Each row comes from the steps of one walk. Every step used is in the known rows, and no mark comes twice. Write the walk behind each row, first mark first.
Known rows:
puzog mateba vivil turorab lilo vuga: [ 0.33 -0.25  0.15  0.00  0.00 -0.02  0.19 -0.11 -0.11 -0.11  0.16 -0.15
 -0.06 -0.05  0.58  0.01  0.09 -0.05 -0.21 -0.32 -0.14  0.23 -0.23 -0.09
 -0.31  0.13]
safu puzog mateba bonabul turorab: [ 0.18  0.15 -0.06 -0.31 -0.07  0.18  0.08 -0.17 -0.01 -0.05  0.02 -0.09
 -0.44  0.09  0.28 -0.01 -0.12  0.04 -0.08 -0.27 -0.05  0.07 -0.18  0.10
 -0.06 -0.20]
turorab puzog mateba: [ 0.25  0.01  0.06 -0.25 -0.18  0.12  0.13 -0.12  0.04 -0.08  0.00  0.08
 -0.16 -0.02  0.32 -0.05 -0.18  0.00 -0.08 -0.11  0.00  0.00  0.03 -0.12
 -0.21 -0.05]
puzog mateba vivil turorab lilo: [ 0.29 -0.18  0.06  0.02 -0.15  0.04  0.18 -0.21 -0.09 -0.22  0.14 -0.04
 -0.16  0.03  0.60 -0.02  0.01  0.04 -0.26 -0.28 -0.09  0.24 -0.15 -0.10
 -0.25  0.01]
puzog mateba: [ 0.25  0.12 -0.04 -0.11 -0.04  0.14  0.23 -0.16  0.01 -0.03  0.03  0.10
 -0.13  0.09  0.39 -0.02 -0.15  0.03 -0.13 -0.30  0.03  0.11  0.01 -0.17
 -0.18 -0.07]
safu puzog mateba bonabul turorab lilo vuga pogela: [ 0.04  0.06  0.15 -0.27  0.07  0.01  0.04  0.01  0.02  0.10  0.23 -0.18
 -0.28  0.05  0.44 -0.23  0.14  0.16 -0.09 -0.12 -0.09  0.11 -0.26  0.09
 -0.04  0.07]
vivil turorab puzog mateba bonabul: [ 0.40 -0.04  0.13 -0.32 -0.28  0.11  0.08 -0.17  0.15 -0.15  0.02 -0.21
 -0.39 -0.08  0.39 -0.06 -0.16 -0.02 -0.06 -0.10 -0.11  0.10 -0.12  0.13
 -0.29 -0.11]
mateba vivil safu: [ 0.23 -0.10 -0.11  0.08 -0.15  0.03  0.33 -0.05 -0.05 -0.19  0.03  0.12
 -0.20 -0.03  0.40  0.21 -0.09  0.08 -0.30 -0.37 -0.06  0.05 -0.05  0.06
 -0.28  0.03]
pogela vuga puzog mateba: [ 0.27  0.09  0.04 -0.23  0.07  0.15  0.12  0.05  0.01 -0.01  0.00 -0.03
 -0.24  0.19  0.38 -0.02 -0.04  0.10 -0.14 -0.16  0.10 -0.09 -0.07 -0.01
 -0.36  0.04]
lilo turorab: [ 0.25 -0.07 -0.07 -0.01  0.05  0.08  0.35  0.05  0.08 -0.06  0.19  0.23
 -0.18  0.02  0.22  0.02 -0.08  0.03 -0.02 -0.36  0.02  0.20  0.10 -0.11
 -0.15  0.01]
turorab puzog mateba vivil: [ 0.31 -0.10  0.10 -0.15 -0.16  0.07  0.16 -0.16 -0.11 -0.22 -0.02  0.02
 -0.13 -0.03  0.36  0.05 -0.19  0.00 -0.17 -0.16 -0.02  0.07 -0.07  0.00
 -0.26  0.01]
safu puzog mateba vivil turorab lilo vuga: [ 0.26 -0.13  0.18 -0.07 -0.08 -0.02  0.03 -0.20 -0.13 -0.09  0.05 -0.19
 -0.16 -0.08  0.46  0.07  0.19 -0.05 -0.18 -0.32 -0.11  0.16 -0.29 -0.10
 -0.26  0.08]
puzog mateba bonabul: [ 0.32  0.12  0.01 -0.17  0.04  0.18  0.21 -0.19  0.05  0.00 -0.04 -0.07
 -0.25  0.03  0.48 -0.02 -0.14  0.03 -0.08 -0.31  0.03  0.20 -0.07  0.00
 -0.16 -0.08]
pogela vuga lilo turorab puzog mateba vivil: [ 0.34 -0.23  0.05 -0.18  0.06  0.01  0.22  0.10  0.03 -0.19  0.13 -0.09
 -0.07 -0.02  0.32 -0.08 -0.04  0.17  0.00 -0.24  0.14  0.05 -0.21 -0.02
 -0.28  0.14]
puzog mateba vivil: [ 0.29 -0.01 -0.02 -0.02 -0.01  0.11  0.27 -0.16 -0.14 -0.16 -0.01  0.05
 -0.09  0.09  0.43  0.11 -0.15  0.04 -0.23 -0.33  0.02  0.18 -0.08 -0.05
 -0.23  0.00]
turorab puzog mateba bonabul safu: [ 0.17  0.13 -0.04 -0.37 -0.17  0.14  0.11 -0.14  0.01 -0.11  0.01 -0.14
 -0.28 -0.02  0.34 -0.17 -0.19 -0.07 -0.07 -0.12 -0.12  0.09 -0.14  0.09
 -0.17 -0.15]
safu puzog: [ 0.18  0.15 -0.05 -0.09 -0.08  0.09  0.18 -0.13 -0.01  0.00 -0.04  0.17
 -0.30 -0.01  0.17  0.11  0.07  0.00 -0.12 -0.30  0.06 -0.01  0.02 -0.11
 -0.11 -0.06]
vivil turorab: [ 0.32 -0.02 -0.07 -0.04 -0.16  0.05  0.28 -0.07  0.09 -0.09  0.13  0.11
 -0.32  0.00  0.30  0.11 -0.03 -0.04 -0.19 -0.28 -0.06  0.07  0.05 -0.03
 -0.25 -0.02]
puzog mateba bonabul safu: [ 0.17  0.23 -0.14 -0.23 -0.01  0.15  0.18 -0.18  0.00 -0.04  0.01 -0.10
 -0.26  0.08  0.45 -0.09 -0.17 -0.04 -0.10 -0.31 -0.05  0.20 -0.13  0.06
 -0.15 -0.16]
vuga puzog mateba bonabul: [ 0.25  0.13  0.07 -0.30  0.02  0.18  0.14 -0.03  0.05 -0.04 -0.06 -0.18
 -0.29  0.10  0.46 -0.01 -0.15  0.10 -0.13 -0.16 -0.03  0.12 -0.07  0.09
 -0.28 -0.05]
turorab lilo vuga puzog mateba: [ 0.15 -0.10  0.14 -0.20  0.11  0.04  0.16  0.09 -0.02  0.08  0.11 -0.08
 -0.01  0.02  0.52 -0.12  0.06  0.06 -0.17 -0.15 -0.08  0.06 -0.11 -0.17
 -0.27  0.13]
vivil safu puzog mateba bonabul: [ 0.16  0.22 -0.02 -0.18 -0.19  0.13  0.04 -0.26  0.13 -0.04 -0.15 -0.11
 -0.40 -0.04  0.40  0.03 -0.08  0.08 -0.09 -0.27 -0.03  0.06 -0.18  0.02
 -0.21 -0.16]
pogela vuga puzog mateba vivil turorab: [ 0.38 -0.07  0.05 -0.19 -0.06  0.07  0.10 -0.01 -0.06 -0.21  0.02 -0.20
 -0.33  0.17  0.42  0.15 -0.02  0.09 -0.25 -0.19 -0.02  0.01 -0.21  0.17
 -0.51  0.09]
vivil mateba bonabul turorab puzog: [ 0.41 -0.06  0.12 -0.31 -0.16 -0.01  0.16  0.01 -0.05 -0.09  0.14 -0.05
 -0.43  0.03  0.21  0.05 -0.24  0.01 -0.16 -0.16 -0.04 -0.01  0.00  0.18
 -0.16 -0.11]
pogela vuga: [ 0.33  0.02 -0.06 -0.05  0.06  0.12  0.25  0.03  0.02  0.03  0.06  0.18
 -0.26  0.05  0.27  0.05  0.08  0.02 -0.13 -0.34  0.16 -0.09  0.01 -0.04
 -0.19  0.09]
vuga puzog mateba vivil turorab lilo: [ 0.23 -0.19  0.12 -0.11 -0.15  0.01  0.12 -0.05 -0.09 -0.23  0.13 -0.17
 -0.21  0.11  0.58  0.01  0.01  0.11 -0.28 -0.14 -0.14  0.19 -0.18  0.00
 -0.40  0.02]

Write each row's walk:
[ 0.11 -0.20  0.12 -0.08 -0.02 -0.02  0.16  0.08 -0.10 -0.10  0.10 -0.18
 -0.01 -0.01  0.64  0.01  0.02  0.12 -0.29 -0.19 -0.15  0.06 -0.24 -0.02
 -0.41  0.16] | turorab lilo vuga puzog mateba vivil safu
[ 0.23 -0.16  0.05 -0.02  0.13  0.02  0.28  0.07 -0.03  0.13  0.18  0.13
 -0.04 -0.11  0.42 -0.06  0.18 -0.04 -0.14 -0.30 -0.01  0.07 -0.02 -0.20
 -0.12  0.16] | turorab lilo vuga
[ 0.05  0.05 -0.03 -0.08 -0.26  0.00  0.02 -0.26 -0.17 -0.24  0.07 -0.13
 -0.28  0.06  0.46 -0.04  0.07 -0.05 -0.26 -0.29 -0.17  0.20 -0.28 -0.04
 -0.20 -0.13] | bonabul safu puzog mateba vivil turorab lilo
[ 0.20 -0.10 -0.01 -0.25 -0.07  0.03  0.26  0.07  0.20 -0.12  0.15  0.00
 -0.03 -0.02  0.30 -0.16 -0.17  0.15  0.03 -0.17  0.03  0.12 -0.02 -0.18
 -0.20  0.00] | vuga lilo turorab puzog mateba
[ 0.29 -0.14 -0.01 -0.33 -0.16  0.12  0.23  0.05  0.01 -0.13  0.17  0.02
 -0.41 -0.04  0.19 -0.03 -0.13  0.00 -0.10 -0.12 -0.09 -0.04 -0.09  0.24
 -0.09 -0.08] | mateba bonabul turorab puzog
[ 0.27 -0.11 -0.14 -0.06  0.21  0.03  0.36  0.21  0.17  0.02  0.21  0.12
 -0.14  0.04  0.27 -0.07  0.10  0.17 -0.02 -0.39  0.21  0.04 -0.01 -0.10
 -0.15  0.14] | pogela vuga lilo turorab
[ 0.09  0.28 -0.14 -0.22 -0.07  0.11  0.12 -0.13 -0.03 -0.04 -0.04 -0.02
 -0.43 -0.03  0.23  0.04  0.04 -0.08 -0.10 -0.31 -0.05  0.08 -0.13  0.11
 -0.06 -0.15] | mateba bonabul safu puzog
[ 0.22  0.35  0.00 -0.21 -0.10 -0.01  0.06 -0.20 -0.11  0.01 -0.09 -0.10
 -0.45  0.03  0.23  0.08 -0.07 -0.06 -0.16 -0.35  0.01  0.10 -0.08  0.06
 -0.10 -0.17] | vivil mateba bonabul safu puzog
[ 0.09  0.24 -0.09 -0.36 -0.03  0.14  0.15 -0.02 -0.01 -0.08 -0.02 -0.21
 -0.28  0.13  0.43 -0.07 -0.17  0.04 -0.16 -0.15 -0.13  0.14 -0.13  0.15
 -0.25 -0.13] | vuga puzog mateba bonabul safu
[ 0.22 -0.07  0.12 -0.02 -0.21  0.03  0.01 -0.28 -0.11 -0.19  0.02 -0.09
 -0.28  0.00  0.48  0.04  0.12  0.03 -0.20 -0.29 -0.07  0.16 -0.24 -0.11
 -0.22 -0.05] | safu puzog mateba vivil turorab lilo
[ 0.01  0.34 -0.13 -0.22 -0.14  0.12  0.07 -0.22 -0.05 -0.04 -0.06  0.02
 -0.25  0.12  0.26 -0.03 -0.10 -0.05 -0.14 -0.28 -0.04  0.06 -0.11 -0.14
 -0.10 -0.20] | bonabul safu puzog mateba
[ 0.16  0.01 -0.09  0.02 -0.23  0.03  0.18 -0.13 -0.07 -0.17 -0.08  0.08
 -0.30 -0.06  0.27  0.27  0.01  0.07 -0.26 -0.35 -0.04 -0.01 -0.12  0.04
 -0.22 -0.01] | mateba vivil safu puzog
[ 0.09  0.13 -0.14 -0.27 -0.22  0.13  0.07 -0.15  0.06 -0.10  0.03 -0.11
 -0.46  0.05  0.35  0.01 -0.16  0.10 -0.13 -0.25 -0.12  0.00 -0.24  0.13
 -0.14 -0.22] | vivil safu puzog mateba bonabul turorab
[ 0.17 -0.21 -0.04 -0.12 -0.21 -0.03  0.28  0.05  0.12 -0.27  0.13 -0.09
 -0.02 -0.08  0.40 -0.04 -0.22  0.21 -0.09 -0.21 -0.06  0.12 -0.15 -0.04
 -0.32  0.02] | vuga lilo turorab puzog mateba vivil safu
[ 0.06 -0.05  0.03 -0.25 -0.06  0.05  0.01 -0.03  0.01  0.03  0.14 -0.19
 -0.30 -0.07  0.49 -0.13  0.07  0.04 -0.11 -0.24 -0.18  0.01 -0.34  0.03
 -0.11 -0.06] | vivil safu puzog mateba bonabul turorab lilo vuga
[ 0.06  0.04  0.06 -0.35  0.13  0.07  0.10  0.08 -0.05  0.06  0.12 -0.29
 -0.12  0.01  0.58 -0.21  0.05  0.00 -0.15 -0.17 -0.18  0.17 -0.26  0.03
 -0.24  0.00] | turorab lilo vuga puzog mateba bonabul safu
[ 0.26  0.02 -0.17 -0.07  0.15  0.04  0.34  0.10  0.10  0.07  0.10  0.10
 -0.16  0.05  0.33  0.00  0.14  0.13 -0.14 -0.36  0.22 -0.13 -0.05 -0.09
 -0.16  0.12] | pogela vuga lilo
[ 0.14 -0.05  0.25 -0.05 -0.09 -0.11  0.02 -0.12 -0.04 -0.09  0.15 -0.20
 -0.17  0.00  0.48 -0.02  0.21  0.11 -0.21 -0.16 -0.09  0.16 -0.23 -0.01
 -0.26  0.17] | safu puzog mateba vivil turorab lilo vuga pogela
[ 0.35 -0.12  0.13 -0.20 -0.01  0.01  0.17  0.02 -0.08 -0.14  0.05 -0.28
 -0.14  0.05  0.43  0.20 -0.09  0.00 -0.26 -0.20 -0.18  0.11 -0.19  0.13
 -0.48  0.12] | lilo vuga puzog mateba vivil turorab
[ 0.10 -0.06  0.11 -0.01  0.10 -0.06  0.28  0.13  0.06  0.11  0.28  0.12
 -0.05 -0.02  0.45 -0.17  0.23  0.12 -0.16 -0.15  0.00  0.09  0.03 -0.11
 -0.14  0.24] | turorab lilo vuga pogela
[ 0.23 -0.16  0.21 -0.01 -0.04 -0.12  0.18 -0.03 -0.02 -0.10  0.26 -0.14
 -0.08  0.03  0.60 -0.08  0.11  0.10 -0.23 -0.15 -0.13  0.24 -0.16 -0.02
 -0.31  0.22] | puzog mateba vivil turorab lilo vuga pogela
[ 0.08 -0.17  0.04 -0.29  0.10  0.05  0.16  0.18 -0.09  0.03  0.30 -0.09
 -0.10  0.15  0.45 -0.13 -0.03  0.07 -0.20 -0.14 -0.16  0.02 -0.14 -0.04
 -0.20  0.06] | bonabul turorab lilo vuga puzog mateba
[ 0.20 -0.15  0.05 -0.23  0.15  0.10  0.19  0.04 -0.06  0.06  0.25 -0.16
 -0.16  0.00  0.55 -0.19  0.00  0.00 -0.09 -0.29 -0.11  0.15 -0.21  0.00
 -0.07  0.01] | puzog mateba bonabul turorab lilo vuga
[ 0.36 -0.15  0.15 -0.14  0.16 -0.05  0.21  0.07 -0.14  0.12  0.27 -0.09
 -0.24 -0.02  0.45 -0.05 -0.01  0.00 -0.19 -0.35 -0.05  0.12 -0.11  0.04
 -0.07  0.06] | vivil mateba bonabul turorab lilo vuga
[ 0.31 -0.04  0.09 -0.25 -0.34  0.06  0.10 -0.16  0.13 -0.17  0.07 -0.03
 -0.27 -0.03  0.32 -0.03 -0.17 -0.04 -0.11 -0.08 -0.10  0.01 -0.02 -0.01
 -0.32 -0.09] | vivil turorab puzog mateba
[ 0.26  0.08 -0.02 -0.40 -0.32  0.08  0.05 -0.17  0.10 -0.21  0.05 -0.24
 -0.40 -0.03  0.38 -0.12 -0.19 -0.10 -0.11 -0.11 -0.21  0.11 -0.19  0.18
 -0.27 -0.21] | vivil turorab puzog mateba bonabul safu
[ 0.09  0.03  0.02 -0.25 -0.06  0.16  0.04 -0.15 -0.06 -0.02  0.12 -0.06
 -0.39  0.06  0.42 -0.16  0.05  0.07 -0.07 -0.25 -0.05  0.10 -0.23 -0.02
 -0.01 -0.15] | safu puzog mateba bonabul turorab lilo
[ 0.17 -0.06  0.00 -0.18  0.03  0.17  0.20 -0.06 -0.04 -0.04  0.23 -0.05
 -0.28  0.07  0.54 -0.21 -0.06  0.09 -0.12 -0.26 -0.06  0.17 -0.16  0.00
 -0.02 -0.11] | puzog mateba bonabul turorab lilo
[ 0.09  0.20 -0.09 -0.10 -0.26  0.08  0.08 -0.23  0.10 -0.04 -0.11  0.04
 -0.29  0.02  0.34  0.05 -0.08  0.08 -0.14 -0.26 -0.02 -0.04 -0.10 -0.14
 -0.22 -0.13] | vivil safu puzog mateba
[ 0.26  0.03 -0.08 -0.24  0.01  0.17  0.23 -0.08 -0.01 -0.07  0.13 -0.07
 -0.34  0.13  0.41 -0.03 -0.23  0.04 -0.10 -0.28 -0.05  0.13 -0.12  0.11
 -0.10 -0.15] | puzog mateba bonabul turorab
[ 0.00  0.26 -0.19 -0.15 -0.14  0.07  0.16 -0.12 -0.05 -0.04  0.01  0.15
 -0.31  0.03  0.13  0.06  0.02 -0.07 -0.16 -0.31 -0.04  0.01 -0.04 -0.06
 -0.07 -0.15] | bonabul safu puzog
[ 0.12  0.02 -0.09 -0.38 -0.04  0.05  0.23  0.05  0.17 -0.12  0.15 -0.21
 -0.16 -0.04  0.35 -0.26 -0.19  0.08  0.04 -0.19 -0.05  0.22 -0.18  0.03
 -0.15 -0.13] | vuga lilo turorab puzog mateba bonabul safu
[ 0.06 -0.28  0.01 -0.15 -0.03  0.00  0.20  0.17 -0.15 -0.17  0.27 -0.19
 -0.10  0.08  0.56  0.00 -0.09  0.13 -0.33 -0.16 -0.27  0.01 -0.28  0.09
 -0.35  0.08] | bonabul turorab lilo vuga puzog mateba vivil safu
[ 0.23 -0.23  0.02 -0.16  0.16  0.07  0.28  0.14 -0.06  0.08  0.30 -0.03
 -0.24 -0.07  0.42 -0.09  0.12 -0.03 -0.12 -0.32 -0.11  0.10 -0.16  0.08
 -0.03  0.09] | mateba bonabul turorab lilo vuga
[ 0.22  0.10  0.02 -0.07 -0.07  0.11  0.10 -0.25 -0.17 -0.15 -0.13  0.00
 -0.19  0.05  0.31  0.18 -0.07  0.03 -0.16 -0.34  0.03  0.13 -0.15 -0.06
 -0.18 -0.05] | safu puzog mateba vivil
